In the rows, 128 means zero.
Known rows, with every step that occurs
Q -> C -> W: [140 156 146 123  62 125 136 103 149 138 147 116 136 116 111 134 111 140
  71 117 106 168  73 181 145 116 155  85 112  87 106 123 137 189 114 159
 127 168 149  94 142 104 173 130]
R -> G -> C: [129 147 118 114 103 117 150 169 141 127 126 125 140  62  95 138 126 139
 127  62 107 195 127 166 148 114 173 102 129  95 112 124 149 125 142 151
 111 102 151  98 158  83 172 128]
A -> Q -> C -> K: [151 150 133 118  88 114  82  85 185 142 156 126  89 121 118 115 120 139
 105 123 108 162  78 170 127 122 156 120 103  84 106 127 138 119 132 148
 145 169 162  86 125 101 197 126]
N -> C -> W: [139 157 124 112  76 110 131 103 128 163 135  94 131  81 109 141 108 138
  60 152 109 175 107 174 142 120 158  85 106  93 101 122 124 162 128 163
 122 166 149 108 167 105 160 132]
H -> U -> C -> K: [149 152 148 135  86 135 130  98 158  26 133 107 139  96 101 126 116 127
 122 112 103 156 120 174  89 106 172  88 126 101  76 124 122 100 112 132
 138 184 127 102 130 104 193  93]
K -> C: [121 149  98 128  80 125 146 151 126 103  96 125 130 116 121 146 121 122
 109 145 106 166 106 174 143 112 169  99 111  89 105 128 111 101 155 140
 110 188 168 101 165 106 184 130]
H -> Z -> R: [114 161 150 136  76 127 150 160 143  93 103 113 130  98 192 142 130 137
 135 115 104 131  68 165 168 140 178  88 127  92 110 113 160  84  81 139
 123 148 164 117 132 101 192  92]
W -> C -> G -> R: [123 152  64 131  91 129 150 130 136  88 121 100 146 115 115 146 119 150
 136 134 111 147  70 170 142 120 175  99 135  96 121 110 127 116 173 160
 111 216 124  88 150 102 168 138]
R -> G -> C -> Q -> A -> Z: [ 99 143  86 120 101 133 110 161 130 163 150 134 108  46 101 130 137 132
 182  98 117 177  87 187 160 130 174  81 146 103 140 122 150  60 141 174
 131  85 188 107 131  83 201 161]
Q -> A -> Z -> R -> G: [ 98 139  99 123 103 130 150 189 138 116 142 148 149  95 174 130 129 116
 179  61 115 134  50 174 150 130 185  88 132 107 132 117 170  60 127 156
 105  44 184 108 124  81 179 130]
J -> Z -> T: [114 151 137 137 103 127 171 178 145 169  96 119 129  80 103 145 128 118
 125 111 112 156  72 189 160 137 161  79 108  99  89 127 146 102  67 130
 114 151 167 102 181 106 192 111]
N -> E -> Z: [128 157 151 125  94  90 120 142 150 139 120 106 162  86 108 161 124 126
 137 173 119 148  39 166 129 118 173 101 139  94 115 131 125 118 108 146
 100 176 168 108 153 103 190 120]
E -> Z -> R -> G -> C: [125 144 115 122 112 110 142 173 138 116 119 130 140  35 162 132 132 143
 151  93 108 134 108 162 150 110 184 104 149  90 126 116 157 128 102 148
 116  71 166 112 156  84 178 115]
K -> C -> N: [125 151  90 127  91 131 137 139 129 108 100 125 140 112 114 166 108 132
 133 134 112 156 111 176 153 108 171 109 108  97 115 125 113  89 105 178
  77 174 173 107 183 117 187 124]
J -> Z: [118 158 136 134  69 134 139 166 139 113 110 120 123  99 102 149 129 119
 117 119 111 154  71 178 158 136 172  82 109  99 112 113 119 103 114 132
 117 181 167 115 194 113 204 118]
C -> Q -> A -> Z: [ 96 149 114 128  77 140 104 151 132 156 133 124 106  87 119 134 134 120
 166 133 118 161  50 191 161 135 171  80 128 110 129 120 137  44 122 168
 141 140 185 108 129  94 207 163]
N -> C -> U: [139 147  94 113  94 108 142 199 131  54 154  97 132  78 108 130 126 143
 163 154 109 155 109 170 122 122 173  89  95  94 112 123 129  80 120 137
 130 157 149 104 179 103 167 123]
Z -> E: [121 151 151 125 100 118 146 157 145  95 103 117 152 121  98 146 135 129
 113  98 115 170  59 164 112 123 161  94 102 105  94 128 128 103 118 149
 116 166 122 105 152  95 180  73]
G -> R: [118 158 136 135  72 116 144 164 147  83 107 100 148 150 130 140 139 128
 114 111 110 150  52 174 153 120 174 104 119 102 107 109 126  89 119 159
 111 181 100 109 140  95 187 133]
W -> C -> S: [126 149  95 117  93 140 174 202 116 115  95 117 134  62  98 175 105 147
  93 135 111 154  91 178 141 129 165  97 108 100 112 125 134 113 135 148
 101 176 179  85 144 116 182 118]
C -> Q: [130 150 140 122  92 129 103 123 129 161 105 117 116 100 114 146 127 131
 116 105 113 170  69 178 160 127 161  84 103 107 111 121 130  87 138 155
 142 141 152 115 171 102 186 143]
Z -> A: [123 148 160 128  71 118 151 161 145 102 101 120 137 103 102 143 127 126
 126 102 110 170  83 180 120 123 197  95 103 107  89 108 129  80 124 145
 116 141 139  76 148  92 177 130]
N -> E -> Z -> A -> Q -> C: [128 146 130 123 101  73  83 108 169 162 151 124 119  79 106 142 146 138
 147 167 115 162  51 172 122 118 183 112 137  73 116 129 136 123 123 151
 122 170 162  62 108  92 185 127]
D -> K: [117 154 155 116  72 111 108 167 158  87 103 125 127 121 129 143 107 124
 124 104 117 169  73 172 137 122 166  99 121  95  83 116 128 102 124 122
 127 154 143 101 153 101 184 140]
Q -> C: [131 155 124 122  71 123 145 157 156 103 140 119 123 121 113 144 127 137
 117 122 103 170  83 182 152 119 168  91 111  80 104 124 148 125 115 146
 128 180 143  93 135  94 183 127]
F -> Z -> T: [123 151 147 130 100 130 171 188 142 174  98 125 122  93 119 139 121 114
 111 141 107 173  71 183 156 121 158  97 120  95  65 129 171 115  73 145
 124 159 184  92  99 100 182 102]
W -> C -> K: [151 159 116 120  82 141 131 112 162 116 131 117 113 103  98 125 108 146
  97 142 109 151  95 179 121 125 170 106 113 100  97 125 123  94 142 136
 133 184 189  88 152 110 184 121]
K -> D: [125 150 163 126  84 128 120 157 169 122 110 123 123 131 117 131 121 121
 122  91 109 164  84 169 147 127 169 108 110 103 109 134 123 111 113 141
  95 160 187  96 130 104 184 125]
N -> E: [129 156 158 117  97  87 134 135 154 122 117 104 166 111 100 166 116 122
 110 127 119 182  46 160 123 127 168  97 108 101 101 137 134  91 123 149
  88 176 146  98 152  99 174 125]
D -> K -> C -> N -> E -> Z -> A -> Q: [113 140 112 125 119  66  44 102 158 156 111 129 129  64 120 158 121 131
 176 175 130 146  73 164 107 106 182 129 148  81 107 128 101  96 119 160
  86 156 184  71 155 109 189 138]
Z -> R -> G -> C -> Q -> A: [ 94 140  92 130 108 118 103 132 124 123 130 129 114  34 154 132 130 149
 138  65 114 161 100 184 160 115 178  85 125 104 127 117 165  49 122 174
 136  40 163 104 164  76 171 140]
W -> C -> Q -> A -> Z -> J: [ 92 143  81 120 117 143 120 155 121 174 137 126  94  71  71 134 132 133
 164 150 113 153  68 186 133 136 174  78 138 110 112 114 145  63 139 161
 145 130 172  80 117  94 192 176]
H -> U -> C -> Q -> A -> Z: [ 96 148 104 140  87 148 108 139 125  85 143 116 113  67 112 132 143 117
 186 139 110 164  86 192 132 121 172  61 155 104 116 123 136  51 109 160
 148 165 153 102 103  92 207 136]
Z -> R -> G: [121 142 123 118 110 122 153 167 138 116 115 144 159 106 175 141 124 125
 132  39 110 140  65 160 147 122 180  94 112 105 115 119 166  96 133 142
 104  53 158 109 160  88 161 110]
U -> C: [131 156 137 129  74 118 160 149 130  98 114 114 141  92 115 142 114 124
 113 107 113 167 125 171 142 118 173  84 118  98  81 120 130 118 114 145
 127 181 112  88 132  96 177 113]
H -> U -> C: [126 150 139 136  84 132 151 141 133  34 116 105 146  89 107 143 134 121
 139 115 101 173 123 170 113 104 174  77 140  95  84 128 133 117 103 135
 136 198 108  94 118  98 180  90]
J -> Z -> R -> G -> C: [121 150 105 126 107 119 149 172 140  97 118 128 137  38 153 137 130 139
 135  61 110 145 111 165 156 125 181  92 130  93 125 114 148 113 111 140
 105  80 168 116 185  87 180 115]
Q -> A -> Z -> E: [ 93 149 124 131  89 129 142 179 143  96 129 124 135 105  96 136 140 118
 159 124 119 164  39 176 117 133 168  88 127 105 112 125 132  64 107 166
 115 152 148 101 113  88 200  94]
U -> C -> Q -> A -> Z: [100 152 106 134  78 138 115 144 121 137 136 122 109  69 115 133 127 119
 164 134 120 160  89 190 159 131 173  66 136 106 115 121 131  54 116 169
 144 145 156  99 117  93 202 156]
E -> Z -> F: [123 175 151 135  84 116 127 178 138 159  95 119 128  70 148 138 149 129
 139 146 113 130  78 166 156 115 163  96 130 107 101 114 150 131  95 140
 128 151 131 128 153 101 189 123]

Rows
[120 141 146 129 112 115 143 168 137 147 113 118 137  97  89 143 128 125
 141 144 107 131  66 162 127 115 178  99 133 107  97 109 142 133 104 145
 131 138 126  96 157 102 192 144] => E -> Z -> J
[152 149 137 115 104 121 131 124 166 107 139 124 134  70  90 120 108 144
 111  64 110 174 121 166 122 116 172 110 113 100 103 123 138 112 146 148
 116  93 161 105 163  88 184 122] => R -> G -> C -> K
[144 141 149 132  98 110  58  94 208 140 150 136  86  99 113  97 128 140
 142 131 110 134  82 180 114 119 178 131 133  82 108 127 111 127 118 141
 119 153 206  67 110 103 205 124] => E -> Z -> A -> Q -> C -> K -> D
[125 159 105 128 112 101 124 138 144 114 122 108 156  63 176 165 118 147
 155 182 121  99  49 166 138 115 183 107 146  91 127 127 140  89  60 166
  79 152 193 107 156 113 176 101] => W -> C -> N -> E -> Z -> R
[110 147 123 123  87 125 143 137 137 139 155 129 145  41 152 120 117 139
 119  78 115 151  90 171 150 119 174  85 143 102 130 118 157 141 111 178
 110  57 177 103 128  84 175 143] => Q -> A -> Z -> R -> G -> C -> W
[125 146 125 127  83 100  90 130 160 165 143 135  95  87 115 127 150 138
 153 152 107 153  75 177 140 114 183 112 133  75 115 118 136 132 121 149
 144 171 164  64 116  92 193 132] => E -> Z -> A -> Q -> C
[120 146 145 123 105 131 148 181 135 137 114 127 121 113  92 141 119 116
 106 141 105 166  72 159 124 119 169 104 123 103  72 111 161 128 120 149
 126 153 145  92 102 104 187 131] => F -> Z -> J
[119 149 115 130  82 111 101 133 160 145 141 135  89  89 106 132 148 132
 135 124 108 167  81 182 144 130 178  98 114  76 113 116 132 116 123 140
 137 176 162  65 142  98 196 132] => J -> Z -> A -> Q -> C
[125 148 104 132  86 120 146 130 143  81 118 102 159 137 124 147 115 134
 137 108 113 150  57 162 142 119 172  97 121 104 119 106 127 110 158 168
 106 192  97 103 156  97 177 139] => C -> G -> R
[150 151 164 131  90 125 113 104 182  86 128 120 123 109 114 108  97 126
 108  88 114 152 125 171 119 124 169 109 112 102  81 131 108 109 110 139
 105 159 172  86 119 104 191 113] => U -> C -> K -> D
[126 151  63 124  99 104 142 123 132  91 125  80 150 112 120 148 113 142
 130 143 110 158  89 166 137 119 173 101 122  89 116 107 124 104 161 169
 109 204  97 105 167  93 162 140] => N -> C -> G -> R
[139 159 169 122  65 118 139 110 143 145 129 105 135  62 103 136 113 146
  70 116 110 179 113 170 146 112 159  93 117  99 106 120 130 186 110 164
 123 157 148 101 155 100 176 136] => G -> C -> W
[113 149 158 130  85 108  97 124 154 168 112 129  97  92 109 134 152 130
 149 115 109 181  81 165 150 139 184 108 125  91 105 115 140  92 131 145
 137 165 162  73 116  99 195 116] => H -> Z -> A -> Q
[132 154 123 119 108  86  85 112 169 153 151 119 133  89 102 166 123 135
 134 158 119 183  53 166 120 116 175 124 124  78 101 132 147  97  99 188
  74 175 174  65  94 107 182 109] => F -> Z -> A -> Q -> C -> N -> E
[ 95 132  95 118 136 127 126 165 127 178 150 131 115  43  67 130 133 133
 178  82 113 173  91 174 135 128 175  86 141 110 120 117 157  75 138 171
 131  52 148  92 132  78 191 178] => R -> G -> C -> Q -> A -> Z -> J
[125 145 127 120  82 103 104 129 161 154 142 131  95 104 109 131 144 134
 133 115 107 181  80 178 135 121 178 109 109  81 105 121 144 115 130 149
 138 160 149  58 114  90 181 135] => Z -> A -> Q -> C
[132 139  93 129  87 125 149 196 124  33 128 122 144 102 117 129 124 135
 176 142 110 144 100 170 122 112 170  89 100  96 119 126 107  86 148 131
 117 164 167 101 184 110 179 127] => K -> C -> U
[131 137  93 122  90 117 106 105 152 158 149 133 108  85 112 133 117 135
 147 140 107 179  79 162 129 117 173 108 127  77 106 117 152 151 172 160
 129 184 168  57  99  98 179 131] => F -> Z -> A -> Q -> C -> G
[124 150 125 123  73 115 108 103 136 118 107 125 137 110 132 137  94 128
  77 135 117 159  95 174 133 108 153  90 122  88  89 124  96 171 153 139
 116 165 175 101 168 113 172 148] => D -> K -> C -> W
[143 142 157 125  97 113  67  89 209 130 152 135  90 116 109 100 121 138
 123  95 109 161  89 175 112 128 176 127 108  85  98 132 118 106 128 142
 114 149 204  58 108 100 191 127] => Z -> A -> Q -> C -> K -> D
[114 180 143 137  79 130 137 183 137 142  96 115 116  74 132 145 146 122
 118 112 115 147  82 170 165 134 159  81 105 109 100 112 145 110 100 133
 115 157 139 135 192 108 195 118] => J -> Z -> F
[ 99 149 105 136 103 130 120 143 123 107 130 122 124  73  98 132 138 126
 163 120 124 164  72 179 124 131 162  69 129 104 103 125 122  58 118 173
 135 151 124  99 112  86 196  95] => U -> C -> Q -> A -> Z -> E
[ 91 147  76 132  81 140 106 149 118 139 125 129 101  84 121 136 132 122
 168 162 116 161  75 194 159 126 171  79 132  98 133 124 120  41 142 165
 134 154 204 107 138 100 207 168] => K -> C -> Q -> A -> Z
[122 150 159 130  64 131 142 179 140 101 105 129 128  93 108 137 128 120
 118 140 107 172  74 177 126 118 194 100 119  98  75 107 139  91 127 147
 119 161 170  78 103  98 187 115] => F -> Z -> A
[135 149 142 113  92 123 149 137 142 151 146 127 155  50 159 122 117 138
 122  77 113 146  89 160 148 122 165  90 136  99 131 122 145 175 116 166
 105  75 177 111 133  91 173 133] => A -> Z -> R -> G -> C -> W
[120 143 156 124  86 103  97 130 154 171 111 133 109  99 110 135 141 123
 136 103 114 179  76 163 128 123 185 116 107 104 102 118 135  93 141 151
 131 145 155  67 135  92 180 139] => Z -> A -> Q
[137 146 144 135  95 121  65  95 207 121 150 134  79 102 102 104 127 135
 127 101 111 150  86 182 119 136 175 117 108  84 106 124 108 106 122 132
 112 161 216  70 138 109 208 122] => J -> Z -> A -> Q -> C -> K -> D
[129 150 118 118  85 107  98 126 160 173 148 129  94 120 123 133 141 136
 117 122 106 180  80 169 155 120 159 110 115  79 116 130 148 133 126 149
 139 183 155  78 115  93 187 130] => A -> Q -> C
[137 147 150 123  90  78  80  61 163 198 162 120 141  72 107 137 129 141
 103 162 118 159  46 171 116 114 166 102 137  78 116 127 125 189 126 167
 117 159 160  67 123  99 178 131] => N -> E -> Z -> A -> Q -> C -> W
[122 154 154 129 100  87 127 147 150 105 112 108 165  82 188 155 124 128
 137 160 118 107  28 161 130 120 182  94 133  95 117 124 144 100  75 147
 100 137 168 114 154  98 181 104] => N -> E -> Z -> R
[128 138  65 126  95 127 150 114 122 106 107 118 149  98 113 151  95 132
 138 136 110 166 108 162 135 113 168  94 112  95 116 126 114 125 193 151
 104 195 165  98 186 106 173 140] => K -> C -> G
[101 139  80 127 116 131 129 151 116 129 143 148 143  58 179 125 126 120
 178  55 120 134  80 177 154 129 181  71 138 105 125 116 156  54 132 160
 127  39 163 103 125  79 178 130] => U -> C -> Q -> A -> Z -> R -> G
[131 158 105 122 106 102 117 131 145 148 130 104 154  68  94 172 116 145
 152 193 123 137  56 171 139 113 177 112 153  91 127 136 123 108  84 172
  78 195 184  99 159 118 187 109] => W -> C -> N -> E -> Z
[119 145  94 121  99 117  71 119 124 126  89 127 105  88 133 143 112 133
 130 136 117 165  96 181 146 116 156  89 118  89  96 122 101  83 166 130
 140 159 172 115 182 107 186 158] => D -> K -> C -> Q
[113 148 101 123  82 111 117 157 138  76  94 131 125 113 137 146 106 124
 120 141 114 165 104 175 137 110 165  97 125  81  88 123 103 101 156 119
 117 176 168 100 166 106 183 146] => D -> K -> C
[118 143 148 115 106 129 160 188 142 146 124 121 128 115  85 138 125 113
 157 122 110 153  58 160 125 134 173  94 120 112  99 115 143 109 113 149
 120 143 142  95 120  96 196 161] => A -> Z -> J
[115 148 107 129 140  81 123 139 153 156  97 117 156  60 119 166 100 130
 164 178 127 141  70 182 131 107 161 105 148  80  87 143 124 103  52 150
  76 144 175  96 168 110 181 118] => D -> K -> C -> N -> E -> Z -> T
[122 138  71 121  95 115 124 116 133  84 100 125 144 100 125 151  82 130
 148 130 116 164 108 161 124 111 166  92 124  87 101 122 108 129 191 130
 109 181 160  93 187 107 172 148] => D -> K -> C -> G
